Each row comes from the steps of one path. Every step used is in the known rows, and no mark comes twice. Write the path behind each row, first mark first.
In the rows, zero is written as 128.
Known rows
Y > X: [119 100 112 117  85 149 147 143 146 149 148 145  97 137 117 130 160 105
 138 127 124 116 127 126 158 154 124 135 168 165 131 152 112 101 119 115
 113 125 150 122 101 105 128 125]
D > X > M: [146 167 122  71 129 127 180 112 132 121 124 182  67  95 135 140 133 114
 173 101 112  82 133 101  85  91  75 156 124 104 120 168 150 131 149 146
 115 108 140  91 119 132  92 115]
L > B > W > X: [137 129 132 136 106 132 131 158 180 149 135 134 121 119 164 138  92 123
 156 128 125 104  93 182 107 116 135 175 133 113 118 164 127 125 166 109
 112 112 151 119 147 144 145 140]
H > P: [128 144 126 104 107 153  95 122 148 117 132 108 114 133 137 101 141 128
 121 130 112 108 102 131 121 130 134 174 118 125 143 131 122 111 127 108
 155 109 134 143  93 115 138 134]
W > X: [113 127 134 100 120 114 145 123 177 131 122 109 110 143 160 142 130  97
 126 138 140  98 115 144 114  99 119 114 136 106 126 146 131 110 145 134
 127 146 126 111 160 128 116 121]
H > D > X: [134 129 117 135 184 127 158 103 167 153 125 148 113 105 122  97 109 153
 184 128 108 126 109  87 126 112  94 171 119  83 136 172 103 104 118 148
 102 121 151 117 109 115 106 121]
P > B > W: [109 145 132 102 104 125 114 200 120 119 144 139 127 143 140  90 112 110
 143 144 153 148  87 148 110 138 116 211 118  90 113 118 122 123 166 121
 162 128 161 127 108  92 138 131]
P > B > Y > X > D > H: [ 69 123 163  63  57 145 173 198 146  78 178 129 134 161 102 106 128 129
 138 104 104 150  97 164 155 144  87 204 156 155 147 138  87 119 125 128
 159  88 195 144 157  64 154 172]
P > B > L > X > M: [ 96 145 147  85  83 127 158 225 144  92 152 127  92 150 118 107  99 121
 166 131 151 116 114 151 140  81  68 189 148  88 111 141 134 136 140 129
 131 103 148 127 161 103 116 104]
B > P: [130 143 111 126  96 126  74 132 124  98 135 104 102 136 123 148 108 146
 128 118 104 159 140 148 142 116 104 149  97 121 127 157 146 119 141 119
 176 119 154 125 107 107 158 133]
H > D > X > L > B > P: [150 119 113 158 155 131 128 153 190 153 144 130 110  93 105  82  79 161
 201 115  87 128 116 117 147 102  83 205 108  89 118 202 100 112 137 129
 132  94 153 127 135 123 125 126]
L > B > Y: [123 117 154 121 109 142 146 175 150 124 149 136 174 129 116 133  94 166
 142 122 101 145 101 184 155 134 119 163 130 142 149 133  94 147 123  94
 108  78 173 128 186 130 150 162]
D > H > P > B > W > X > M: [ 99 188 159  30  77 141 131 130 142  68 159  70  73 168 140 131 118 111
 115 123  96  69  69 167  86 107 115 212 136 137 119 178 132 116 177 140
 170 115 148 159 111 127 145 157]
M > X: [140 117 111  75 143 123 145 147 154 143 158 115  62 100 118 154 145  97
 156 151 134 122 108 148 141 121 110 154 132  95 120 153 151 102 129 139
  88 122 145 117 114 159 116 146]
W > B: [120 112 146 147  85 144 132 185 156 119 112 133 143 137 154 135 111  97
 143 147 116 115  96 128  97 132 139 152 147 120  95 112 125 110 180 125
 130  95 158 117 141 156 108 112]
Y > X > M: [146 136 107  91  66 150 181 140 141  95 150 146  82 123 116 150 168  92
 146 120 124 100 131 139 148 140 116 149 170 162 118 156 120  97 130 120
  93 129 107 110 103 124 118 107]
D > X > L > B > Y: [133 111 137 103 136 136 144 182 161 184 145 177  99 100 119  84  95 142
 177  98  92  87 123 126 127  90  83 177 112 116 129 170 118 155 154 121
 148  75 183 107 186 122 106 153]
D > X > L > B > W: [148 123 123 126 139 136 121 174 158 196 139 187  70  89 136  79  91 124
 185  96 105  73 125 122 105  95  99 189 117 108 113 187 137 151 173 128
 147  85 172 110 145 133 109 144]
P > H > D > X > L > B > Y: [106 105 127 118 157 143 222 157 169 146 151 119  99 129 127  91  75 159
 175 126  95 138  85 143 179 115 107 201 132 133 138 184  72 149 138 121
 122 106 163 120 187 119 159 206]
P > B > Y > X > L: [ 83 105 137  68  75 142 146 245 142 118 180 137 139 160 105  78 128 115
 139 139 133 156  94 160 168 143  97 200 138 126 137 124  79 116 136 101
 169 111 171 124 172  65 133 147]
D > H > P > B: [ 89 147 171  61  90 154 125 128 121  98 160  62 119 168 113 113 122 139
 109 121  83 102  80 140 110 134 113 196 146 158 130 155 113 124 139 130
 172  97 171 175 118 117 152 160]
M > X > Y: [149 128 124  74 127 137 146 157 164 129 170 147  53 104 101  92 147  66
 168 135 133 136 119 159 137 127 107 168 120 130 117 150 140 107 129 142
  90 127 146 115 134 145 121 153]
W > B > P > H > D > X > M: [121 146 122 114  72 153 174 171 164  77 123 116  80 137 157 151  81 114
 168 133  81 133  90 135 122 113  97 205 129 112  89 180 124 103 200 130
 149  85 178  99 130 139 139 138]
L > X > D > H > P > B: [102 142 166 131  73 158 166 119 185  66 140  84  61 120 134 105 126 121
 169  93 101  78 128 152 105  84  85 179 159 156 141 160 133 150 130 134
 132  71 142 163 142 113 147 128]
M > X > D > H > P > B > Y: [105 147 147  32  91 138 159 161 178  68 180  87  62 108 103 138 134 105
 157 103  87 112  91 179 129 112  84 222 126 117 139 167 137 106 133 153
 129  74 177 153 124 123 148 200]
H > D > X > L > B: [152 108 121 162 173 134 156 154 191 168 139 145 126  90 111  70  85 151
 200 120  96 116 111 109 142 106  97 191 122  87 123 183  93 116 124 137
 107 100 138 132 147 133 109 126]
L > B > P: [147 121 128 150  79 146 105 161 152 121 142 103 157 123 112 156  87 163
 158 114  88 149 123 174 151 138 104 175 129 134 125 165 120 124 132  96
 134  73 169 132 138 136 170 136]

Write each row's path
[ 90 154 165  83  67 135 155 124 201  71 142  77 100 141 145 127 121  94
 135  94  93  79 106 159  90  96  96 173 150 128 133 172 122 102 146 156
 157 100 145 153 158 109 145 154]
W > X > D > H > P > B
[135 105 139 128 107 123 139 178 205 155 138  98 126 125 145 113 102  95
 150 130 126  82 116 169 127  91 122 137 140 109 114 163 113 121 162 120
 134 121 111 123 210 148 115 125]
W > X > L > B
[138 161 127  76  99 114 175 123 174  79 126 113  95 132 161 165 133  79
 130 131 135  81 119 155  99  81 110 124 133 103 112 156 138 104 153 140
 109 149  80 107 164 148 105 105]
W > X > M
[103 102 123  90  98 142 132 190 147 129 173 152  95 148 111  90 132 127
 121 121 120 122 119 162 181 118 124 147 121 160 144 145 101 128 137 107
 158 124 147 120 167  84 125 162]
B > Y > X > L
[113 121 136 125  61 155 169 116 162  95 157 130  75 123 107 141 152 110
 145  75  82  92 141 139 144 142 114 143 178 205 134 179 121 112 123 153
 122  95 151 153 104 107 149 155]
Y > X > D > H
[142  76 117 146  68 158 144 201 174 169 165 137 110 117 101  94 132 107
 160 118 112 102 129 151 176 148 128 165 174 169 116 170  97 114 132 102
 119  97 135 133 149 127 132 125]
Y > X > L > B
[ 93 173 170  45  74 153 140 145 135  71 163  70  61 170 116 121 111 142
 126 112  91  67  92 152 114  87  90 200 150 153 122 176 138 141 144 138
 151  87 157 172 132 123 137 148]
D > H > P > B > L > X > M
[134 131 152 148 111 155 156 122 169 110 136 150  46 125 127  63 133  96
 170 127 143 112 149 146 122  88 105 130 137 172 132 133 127 161 123 115
 102 127 118 118 164 119 119 106]
L > X > Y
[ 88 129 173 144  68 146 138 190 189  94 123 128  56 140 142 141  74 119
 159 101  96  64 118 147 107  70 106 154 161 144  93 157 159 139 186 156
 130  60 178 143 163 150 111 135]
W > B > L > X > D > H
[144 132 114 100 113 124 159 142 181 100 150 124  62  71 117 152 145  84
 177 105 115 118 137 157 128 109  98 171 126 101 125 157 158 101 127 157
  92  98 135 131 113 148 132 159]
M > X > D
[128 165 127 106 119 121 108 135 170 123 137 163  43 139 170  86 116  74
 133 125 150 103 111 173  91  93 140 160  98 128 114 151 141 122 184 140
 154 165 122 110 126 109 124 144]
B > W > X > Y
[ 90 133 141  48  58 144 180 218 132  80 170 144 143 160 111 113 139 113
 143 139 137 155  90 165 159 144  87 203 143 124 135 122  86 109 137 102
 141 112 165 113 158  72 131 137]
P > B > Y > X > M
[151 156 115 115 166 124 187 109 162 111 124 150 101  99 121 115 113 140
 186 121 105 112 112  98 116  98  88 176 118  83 122 175 116 102 121 148
  86 125 118 113 110 130 101 108]
H > D > X > M
[ 86 159 163  21  57 164 156 145 125  62 178  83  92 176 108 125 136 131
 108 114  81  95  71 163 127 134 103 212 150 173 139 167 104 119 140 122
 163  92 167 161 120 105 148 171]
D > H > P > B > Y > X > M
[138 114 126 138 175 131 151 163 187 154 143 149 128 102 110  68  80 163
 191 120  96 126 101 124 149  95  91 195 110  96 134 179  84 125 129 130
 116  98 151 128 165 118 111 143]
H > D > X > L > B > Y
[156  93 136 163 106 136 124 201 164 155 148 119 150 104 110  92  93 127
 157 123 111 105 133 160 149 123 128 159 133 138 109 150 111 151 146 112
 136  94 109 148 188 155 132 130]
X > L > B
[108 121 127 132  86 152 151 173 165 111 125 108  86 146 156 139  80 122
 164 136  86 142  86 125 128 123 105 197 132 110 101 173 117 103 195 125
 161  85 203 100 130 126 145 149]
W > B > P > H > D > X
[ 81 156 184  63  76 160 120 149 146  96 173  89  60 178 103  72 107 134
 127 108  91  87  93 152 125  98  96 200 147 175 132 168 122 144 139 133
 166  90 181 173 143 105 145 161]
D > H > P > B > L > X > Y
[112 165 159 124  78 147 134  91 160  60 138  92  94 115 118 123 122 132
 136  66  61  84 132 146 104 111 119 170 135 174 138 167 134 129 131 160
 157  82 131 181 109 122 159 173]
X > D > H > P
[121 106 142 108 111 123 135 192 205 141 150 107 126 134 146 108  92 110
 141 129 124  90 111 188 137  83 117 141 125 109 125 160 106 131 160 115
 142 116 122 123 227 135 121 146]
W > X > L > B > Y
[ 82 131 144  83  99 122 120 230 124 132 151 134 139 161 105 100  96 136
 143 126 140 144 103 134 155 117  91 187 133  89 119 125 118 119 137 132
 158 104 180 138 147  86 129 134]
P > B > L
[105 128 115 115 166 139 223 106 147 139 135 117  81 134 143 111 100 141
 165 128 113 140  95 107 160 126 110 176 144 130 133 179  94 132 129 137
 110 126 155 114 136 117 153 183]
P > H > D > X
[132 116 121 117 113 143 153 170 156 181 146 147  71 102 129 100  86 139
 181  99  85  99 128 126 143  98  81 190 122 128 117 199 123 150 164 118
 165  76 186 105 169 126 141 166]
D > X > L > B > P > H
[118 132 100 123 126 132 140 139 147 116 148  94  59 137 132 110  80 149
 158 120  89 155 121 132 175 104  93 191 102 119 122 204 118 128 152 128
 181 117 155 119 132 101 173 180]
B > P > H > D > X > L
[135 117 121 156  93 152 161 152 159 113 148  79 145 131 123 148  72 171
 166 121  85 173 101 177 184 144 111 199 138 144 128 181  92 127 131  96
 119  85 166 131 145 131 195 172]
L > B > P > H > D
[144 109 130 125 133 137 139 171 166 195 138 170  97  90 120  83 101 133
 185 100 100  77 133 111 115 100  91 171 128 111 113 179 125 146 153 126
 136  77 168 111 170 137 107 130]
D > X > L > B
[123 157 132  56  87 137 141 152 176  80 175  93  36  96 117 135 133  91
 167 103  97  98  92 174 108 113 103 236 123 113 119 178 156 101 154 162
 131  85 166 161  84 136 151 185]
M > X > D > H > P > B > W
[ 77 119 147  81  58 145 163 220 153  87 167 148 149 150 106  95 137 114
 149 115 123 165 101 159 162 146  89 206 147 127 147 119  82 106 123 114
 152  97 182 129 156  55 146 153]
P > B > Y > X > D
[ 95 101 146 107  64 162 144 208 167 112 140 156 115 160 145 132 122 107
 134 145 108 128  83 155 133 140 130 166 152 145 121 120 106 102 181 106
 139  87 194 106 155 118 109 142]
W > B > Y > X
[126 150 113 115 130 106  92 157 173 143 137 131  50 130 174  98 101  86
 127 133 156  78 112 164  95  81 145 157  93  96 104 162 157 127 202 141
 173 167 104 120 135 125 115 138]
B > W > X > L
[ 88 138 168 136  58 158 122 183 194  87 124 119  47 145 142 124  81 119
 158 108  86  55 103 146 105  69 110 177 157 144 103 160 156 129 185 148
 146  52 178 151 144 145 118 137]
W > B > L > X > D > H > P
[106 162 141  72  72 157  93 180 175 105 155 126  91 151 148  42 130  80
 141 138 137 119  73 163  96 124 121 240 114 112 130 136 110  93 167 108
 184 125 155 136 105  74 141 141]
H > P > B > W > X > Y
[147 134 129 157 109 141 123 162 149 145 141 144 130 112 142 131  91 140
 154 120 116 118 102 173 117 138 139 186 129 134 115 148 125 140 157 105
 110 102 150 130 121 146 147 145]
L > B > W
[ 90 144 137  75  81 147  95 196 148 119 152 109 121 158 114  77 117 134
 130 127 123 122  86 137 139 121 106 223 127  95 137 133 120 102 133 113
 179  92 173 149 107  81 139 143]
H > P > B > L
[120 159 130 109 109 121 147 158 151  95 136 141  34 133 128 136  94 134
 153 112 141  73 147 150 143  45  89 133 137 117 115 161 168 150 137 139
 104 113 118 123 151 131 107 111]
B > L > X > M
[113 179 128  59  70 142 118 175 168  79 145 105  96 143 162  96 134  86
 138 142 136 103  71 164  89 113 117 242 117  84 124 139 124  95 172 112
 170 122 133 133  96  96 133 124]
H > P > B > W > X > M
